What can hang from each mark:
kaba: dilir narebag
zusugez: dilir luzenit narebag
dipu: depov
dilir: kaba narebag zusugez
luzenit: narebag zusugez
gadom: narebag notizu
tuzas: bigebet narebag notizu
narebag: depov dilir dipu gadom kaba luzenit notizu zusugez
bigebet: narebag tuzas

(in the rows, 128 means zero)
Known rows, with every way that one mark hangs from another:
dipu(depov): 134	114	119	132	113	129	120	133	134	133	150	123	127	157	120	138	127	126	152	129	132	157	133	138	129	119	141	119	124	133	143	122	120	133	138	111
narebag(depov dipu luzenit(zusugez(dilir))): 152	147	107	139	76	97	122	106	169	134	135	106	133	161	118	129	119	127	128	132	93	128	161	144	104	132	112	135	161	124	130	138	131	124	112	129
luzenit(zusugez(dilir(kaba))): 159	157	150	146	121	98	136	143	124	123	126	118	119	130	131	142	121	135	144	143	128	104	147	118	136	123	120	132	149	120	117	153	113	102	124	139
zusugez(dilir luzenit): 162	160	136	135	139	101	153	141	126	122	127	131	129	151	139	91	118	112	150	169	101	101	169	127	113	145	122	145	130	138	107	152	147	139	133	157
luzenit(narebag): 113	134	134	130	123	134	115	130	137	105	127	129	132	125	122	126	121	107	113	109	145	115	114	151	121	134	104	124	109	132	139	143	127	124	118	131
luzenit(zusugez(dilir(narebag))): 142	159	152	141	118	107	132	153	138	117	117	117	117	128	122	142	123	123	125	129	139	96	141	119	126	132	113	137	146	128	114	158	112	112	122	139
narebag(gadom luzenit): 118	147	144	97	118	131	137	98	126	135	118	132	128	134	132	130	130	88	121	137	116	143	129	136	108	140	85	146	124	139	87	143	115	141	118	141
luzenit(zusugez(narebag(depov dilir kaba))): 125	144	147	137	96	98	132	117	134	121	118	106	124	142	114	163	120	115	115	118	137	117	146	132	127	118	99	139	161	113	109	154	106	105	106	126
kaba(dilir(narebag(luzenit notizu zusugez))): 145	183	148	125	118	119	143	111	135	120	119	124	123	136	132	123	127	101	110	126	130	109	146	146	91	146	103	157	136	153	110	148	115	135	106	125
dilir(narebag): 105	144	136	128	128	127	129	131	135	106	120	124	127	121	130	131	121	113	116	109	158	119	122	146	118	135	110	127	122	131	134	149	120	128	116	129
bigebet(tuzas(narebag(dipu kaba))): 125	132	148	141	133	112	152	122	144	119	136	119	156	130	113	137	133	109	127	127	146	117	132	129	129	118	141	122	145	126	146	138	123	124	101	121
bigebet(narebag tuzas): 126	138	147	149	140	130	145	122	135	125	119	105	137	132	119	125	126	126	115	144	169	118	141	139	121	118	132	122	135	147	170	132	123	129	117	120
bigebet(narebag(dipu notizu) tuzas): 132	130	147	150	128	131	137	113	148	121	118	99	133	134	118	111	133	128	124	128	151	109	145	154	109	119	132	125	135	157	184	122	142	138	118	119
narebag(zusugez(luzenit)): 142	142	132	117	131	108	132	130	130	130	115	115	139	144	133	121	119	111	121	121	88	114	126	135	121	123	117	151	146	123	115	141	113	126	126	135
zusugez(dilir(kaba)): 158	153	135	138	139	106	144	125	110	121	138	129	127	137	147	113	118	126	157	160	126	118	153	129	128	131	125	129	133	122	124	149	132	115	127	142
tuzas(bigebet notizu): 148	138	138	129	100	126	132	124	133	140	132	141	103	128	126	138	100	119	123	138	137	110	145	118	130	131	140	143	116	141	140	163	109	139	141	129
dilir(kaba narebag(zusugez)): 120	159	142	128	133	103	134	113	114	102	122	112	136	124	150	140	107	113	131	106	146	122	117	162	127	117	100	128	136	111	141	165	99	100	107	126
narebag(dipu kaba): 129	115	132	125	112	102	127	99	128	118	138	119	142	139	135	133	125	113	141	110	109	129	133	125	135	118	133	130	142	109	140	124	123	107	110	123
dilir(kaba narebag(dipu gadom luzenit zusugez)): 112	167	140	107	121	98	133	83	119	105	119	113	139	131	158	140	110	84	131	107	126	132	121	172	112	125	78	141	136	111	122	164	97	104	98	135
tuzas(narebag(depov dipu luzenit)): 124	145	111	140	85	112	128	107	167	112	139	111	142	149	120	126	122	111	114	111	128	134	123	160	111	132	111	139	149	121	132	136	129	147	104	121
zusugez(luzenit(narebag(dilir dipu))): 129	149	123	131	123	106	132	119	143	109	128	126	138	144	130	111	117	100	130	131	117	104	151	156	110	143	100	136	117	136	121	142	143	129	113	147
gadom(narebag(depov zusugez(luzenit))): 122	148	133	126	106	115	126	127	141	110	91	107	129	154	131	113	99	119	112	133	108	120	121	153	105	113	111	148	153	119	138	145	130	123	132	124
zusugez(luzenit narebag(dilir dipu(depov))): 121	147	107	128	115	94	145	101	127	113	135	121	136	165	139	125	119	91	147	145	115	132	172	168	109	139	110	146	129	124	115	132	145	129	113	143
narebag(depov dipu kaba luzenit(zusugez) notizu): 152	130	146	132	54	94	125	85	169	123	127	93	132	164	107	127	123	119	134	93	88	125	155	156	102	122	92	137	167	145	136	143	128	132	98	116
tuzas(bigebet narebag(dilir)): 123	148	133	135	106	107	148	112	148	124	151	148	122	130	121	142	101	104	105	130	156	114	129	143	130	138	112	146	128	125	104	159	105	135	109	131
zusugez(dilir): 150	144	131	132	136	121	137	137	125	126	131	131	125	138	133	110	125	120	139	154	121	112	149	118	120	138	128	137	133	130	116	141	137	130	133	143
zusugez(luzenit(narebag(dilir gadom kaba notizu))): 127	149	164	118	121	112	138	112	134	108	115	123	131	144	124	108	118	82	128	122	118	100	147	153	105	140	74	144	118	149	100	163	133	140	112	146
dilir(zusugez): 135	139	133	134	109	109	136	141	126	132	115	118	134	132	128	156	123	141	129	124	126	116	131	114	135	129	128	138	144	114	126	135	116	113	119	130
narebag(zusugez): 134	132	128	114	128	122	121	128	129	133	118	116	136	135	129	134	124	117	114	110	101	122	112	129	126	117	122	146	148	117	122	133	105	120	126	125
gadom(narebag(dipu zusugez) notizu): 124	146	142	118	95	130	125	129	121	108	82	119	125	126	134	130	124	119	120	119	102	115	114	147	95	120	120	143	145	124	151	128	149	122	119	141
narebag(dipu luzenit(zusugez) notizu): 147	144	132	125	83	111	128	109	157	121	125	114	125	139	121	124	137	122	138	107	96	117	146	157	105	142	101	142	141	161	126	120	140	138	110	134
luzenit(narebag(gadom)): 104	134	151	116	128	141	111	123	132	110	116	131	126	122	123	128	122	89	108	110	142	114	108	146	115	131	89	131	106	126	121	152	119	127	123	135
luzenit(narebag(gadom) zusugez(dilir)): 129	157	171	129	118	121	114	146	138	110	110	122	116	125	117	141	121	91	111	121	138	87	123	128	118	132	83	141	128	124	104	172	107	112	123	146
luzenit(narebag(depov dipu kaba(dilir) zusugez)): 132	138	136	131	99	108	106	101	151	112	129	107	143	152	121	131	111	94	103	94	109	110	124	150	108	115	105	140	146	106	146	153	108	106	103	114
dilir(kaba narebag(dipu gadom)): 106	151	145	125	132	108	128	96	115	101	123	121	127	119	156	136	113	103	140	115	150	125	125	160	121	121	97	123	122	104	138	161	114	102	111	132
gadom(notizu): 139	131	148	129	110	139	133	136	117	132	112	132	121	116	119	134	142	132	129	124	120	123	133	127	108	132	125	121	128	140	135	136	148	141	119	143
dilir(zusugez(narebag(kaba))): 121	142	144	130	103	96	146	124	110	117	111	114	137	137	135	163	119	119	127	119	132	121	133	125	138	127	118	147	149	103	122	144	112	105	106	132
kaba(narebag): 110	134	126	137	123	141	142	130	124	124	119	114	131	126	142	125	122	116	115	120	150	126	131	134	128	123	128	149	135	116	135	137	123	127	110	122
tuzas(notizu): 142	141	132	129	108	140	123	134	130	128	115	115	117	133	124	134	127	122	130	126	138	114	140	116	122	128	132	140	129	144	139	144	123	146	137	126

Rows:
125	153	116	123	99	107	132	112	152	109	132	112	149	141	131	133	126	95	111	100	113	126	107	156	118	132	109	158	152	120	118	132	110	138	101	128 -> tuzas(narebag(dipu luzenit zusugez))
154	152	141	151	111	100	134	141	128	122	133	111	121	140	136	144	119	130	150	138	131	113	151	125	136	118	128	136	152	113	130	148	113	100	121	131 -> luzenit(zusugez(dilir(kaba(narebag(dipu(depov))))))
115	141	142	120	98	116	133	98	134	96	104	115	127	145	132	119	116	108	136	124	130	114	139	153	106	126	100	146	143	142	129	126	145	121	110	126 -> gadom(narebag(dilir dipu kaba notizu))
143	174	135	144	109	104	138	125	134	122	129	122	127	142	136	151	123	120	126	134	143	112	153	126	110	138	132	147	139	120	130	140	113	110	109	119 -> kaba(dilir(narebag(dipu(depov)) zusugez))
136	161	135	111	87	86	162	85	128	130	130	114	153	159	123	163	120	100	132	130	127	132	165	126	122	145	79	152	157	142	80	145	101	115	74	135 -> narebag(dilir(zusugez) kaba luzenit)
120	144	194	124	98	119	117	132	128	108	103	118	121	117	109	161	126	89	108	93	137	97	112	128	120	121	77	133	132	124	113	174	100	108	104	140 -> luzenit(narebag(gadom(notizu) kaba) zusugez)
108	153	147	117	110	109	146	106	132	101	125	121	139	134	131	136	117	93	120	106	150	131	131	150	117	141	91	134	129	141	120	158	109	126	93	130 -> dilir(narebag(kaba luzenit))
126	152	160	131	68	116	142	117	125	114	83	109	127	145	114	150	114	125	121	132	133	117	146	135	93	121	96	136	160	129	131	155	143	121	97	133 -> gadom(narebag(depov dilir(zusugez) kaba) notizu)
157	155	153	153	109	106	136	141	133	123	120	106	116	135	128	134	118	135	138	134	130	101	150	128	127	119	114	138	156	122	125	160	119	111	121	132 -> luzenit(zusugez(dilir(kaba(narebag(depov notizu)))))
152	163	141	137	136	105	144	142	133	106	126	131	131	148	135	90	113	97	139	156	113	91	159	143	109	149	106	142	117	141	115	162	147	136	126	159 -> zusugez(dilir luzenit(narebag))
138	157	140	130	113	107	143	119	139	112	128	119	132	151	128	114	113	101	129	138	133	117	155	138	107	141	102	138	141	135	118	168	124	132	110	137 -> zusugez(dilir(narebag(depov kaba luzenit)))
128	111	184	114	96	132	118	94	141	133	107	104	117	149	108	115	123	101	121	101	108	123	130	136	102	108	85	136	148	131	116	166	122	147	127	114 -> narebag(depov gadom kaba notizu)
114	143	116	134	112	109	136	90	120	119	127	114	130	148	132	140	114	112	125	136	144	138	155	164	114	123	98	132	142	109	122	148	130	118	107	127 -> zusugez(narebag(depov dilir(kaba)))
121	166	136	96	102	115	148	90	130	144	112	123	137	147	125	159	127	87	119	143	124	129	155	128	104	150	63	159	143	139	58	148	105	131	96	146 -> narebag(dilir(zusugez) gadom luzenit)
138	155	126	110	99	127	145	92	147	130	127	123	130	148	114	118	136	108	132	128	122	125	164	161	92	157	73	146	132	185	89	129	141	159	100	137 -> narebag(dilir luzenit notizu)
154	162	143	147	117	76	157	126	105	120	121	114	139	139	153	146	107	143	161	144	120	116	151	135	141	124	118	133	144	107	131	154	119	97	111	139 -> dilir(kaba zusugez(luzenit))
123	136	162	134	90	122	134	116	150	133	130	142	110	126	113	137	102	102	95	122	137	119	115	141	113	123	109	140	131	111	117	180	111	148	122	130 -> tuzas(bigebet narebag(depov gadom(notizu)))
142	164	140	138	139	106	145	127	115	105	131	126	127	132	148	116	113	115	149	147	147	112	149	142	121	135	112	129	129	124	128	164	127	115	119	142 -> zusugez(dilir(kaba narebag))
110	140	125	116	102	97	146	82	115	105	130	121	143	145	143	136	124	87	131	120	119	145	142	158	122	135	105	146	136	117	123	131	126	117	96	136 -> zusugez(narebag(dipu kaba luzenit))
133	148	180	79	97	115	143	88	110	136	99	116	141	141	127	147	131	65	113	105	81	136	119	128	101	124	70	161	155	131	81	165	90	131	94	144 -> narebag(gadom(notizu) kaba luzenit zusugez)
126	146	159	113	117	108	144	101	98	111	112	127	125	139	144	124	129	72	137	142	111	116	152	133	106	132	104	153	138	105	107	158	138	122	113	157 -> zusugez(dilir narebag(dipu gadom(notizu) kaba))
116	163	139	124	99	116	140	125	132	102	100	122	124	136	134	132	112	117	123	141	136	128	125	148	114	133	102	145	139	142	122	132	127	119	117	133 -> gadom(narebag(luzenit(zusugez)))
131	138	139	137	100	106	118	112	137	106	142	120	139	149	126	144	118	98	132	108	134	120	133	144	122	127	117	133	125	119	148	140	113	105	104	117 -> luzenit(narebag(dipu(depov) kaba(dilir(zusugez))))
128	164	135	121	109	98	136	91	130	97	123	108	137	134	150	125	113	105	140	95	123	123	129	188	107	130	84	137	137	136	144	155	116	116	96	129 -> dilir(kaba narebag(dipu luzenit notizu zusugez))
127	158	128	109	99	114	137	61	138	145	128	114	133	160	124	139	113	95	126	148	124	148	164	156	94	130	57	136	147	130	81	164	113	131	100	130 -> narebag(depov dilir(kaba) gadom luzenit)
139	153	145	140	88	122	138	130	146	119	135	135	108	127	122	141	100	105	110	123	159	104	125	130	131	132	132	155	124	136	134	174	102	154	129	127 -> tuzas(bigebet narebag notizu)
131	143	141	144	125	122	147	111	107	115	126	113	128	124	153	121	116	130	147	124	147	128	137	156	131	116	117	134	133	121	147	146	127	116	109	122 -> dilir(kaba(narebag(notizu)))
142	191	143	137	109	103	153	120	130	122	120	125	128	135	136	148	122	114	115	140	146	110	155	127	105	150	112	154	139	135	109	150	109	118	99	128 -> kaba(dilir(narebag(luzenit) zusugez))
121	135	135	104	112	135	122	93	128	142	113	129	124	128	124	143	142	95	126	129	111	117	150	129	93	134	93	139	134	123	95	134	140	132	110	148 -> narebag(dilir dipu gadom(notizu))
119	177	171	122	109	107	146	104	111	105	110	120	122	116	142	152	118	99	134	119	153	127	132	160	109	132	70	127	128	131	115	180	106	113	95	144 -> dilir(kaba narebag(gadom(notizu) luzenit(zusugez)))
120	149	137	126	85	131	132	112	149	105	97	113	120	150	123	105	111	123	122	132	126	131	131	170	91	131	95	140	139	156	139	136	150	146	124	123 -> gadom(narebag(depov luzenit notizu))
114	135	163	98	124	118	137	84	116	134	120	123	133	142	123	148	126	78	124	128	132	125	143	114	120	124	78	146	142	122	71	155	101	119	104	132 -> narebag(dilir gadom kaba)
131	148	118	132	123	117	143	127	131	122	116	105	141	144	153	109	115	100	121	123	106	107	143	139	118	123	129	170	153	105	132	141	124	121	110	135 -> kaba(narebag(dipu zusugez(dilir luzenit)))
135	153	148	129	131	111	143	131	125	107	126	125	129	137	134	116	118	102	134	136	141	107	146	126	118	139	113	138	133	130	118	162	124	124	117	140 -> zusugez(dilir(narebag(kaba)))
124	147	149	145	111	115	129	108	134	102	122	107	121	131	134	120	108	131	137	105	155	122	135	177	110	119	95	113	131	131	158	170	129	125	113	117 -> dilir(kaba narebag(depov notizu))
149	165	159	127	133	114	143	140	125	111	114	134	125	142	133	93	119	85	136	155	108	90	156	139	97	149	94	145	115	140	104	172	148	142	127	167 -> zusugez(dilir luzenit(narebag(gadom(notizu))))
121	146	115	133	109	125	140	115	145	136	112	94	141	156	131	124	109	105	101	119	124	116	151	146	107	118	104	164	164	111	117	155	115	130	100	120 -> kaba(narebag(depov dilir zusugez(luzenit)))
150	139	149	142	101	106	133	98	137	135	134	112	131	156	118	130	115	121	120	132	121	128	153	119	115	114	124	133	157	115	128	153	114	118	111	106 -> narebag(depov kaba(dilir))
112	158	130	126	107	117	139	124	127	108	97	120	128	139	133	142	110	123	123	144	147	116	135	137	115	131	105	147	143	129	117	131	132	113	115	131 -> gadom(narebag(dilir(zusugez)))
119	136	144	122	86	111	142	86	130	111	119	110	131	155	123	122	121	97	123	112	121	142	146	170	104	130	88	143	143	138	125	151	133	142	103	126 -> zusugez(narebag(depov kaba luzenit notizu))
153	180	137	143	115	92	153	119	118	126	120	126	128	143	144	139	123	117	128	155	118	106	166	124	112	141	130	160	142	116	113	138	127	113	111	135 -> kaba(dilir(zusugez(luzenit narebag(dipu))))
121	147	154	115	123	146	141	131	113	134	95	111	127	127	142	125	126	88	106	120	121	111	126	126	107	119	107	170	149	109	111	161	113	132	112	139 -> kaba(narebag(gadom(notizu) zusugez(dilir)))
120	141	158	126	145	127	146	131	142	130	119	118	150	126	111	139	134	97	110	128	140	114	117	127	120	116	125	134	146	126	125	150	108	133	112	126 -> bigebet(tuzas(narebag(gadom zusugez)))
127	144	150	125	86	136	123	133	130	116	77	111	121	136	119	129	116	127	108	122	109	121	117	148	88	113	111	138	154	126	150	147	144	132	122	132 -> gadom(narebag(depov zusugez) notizu)
112	142	116	126	100	116	137	98	131	119	123	118	132	149	128	130	119	105	115	130	127	148	143	165	108	134	101	139	137	123	124	142	132	136	110	130 -> zusugez(narebag(depov luzenit))
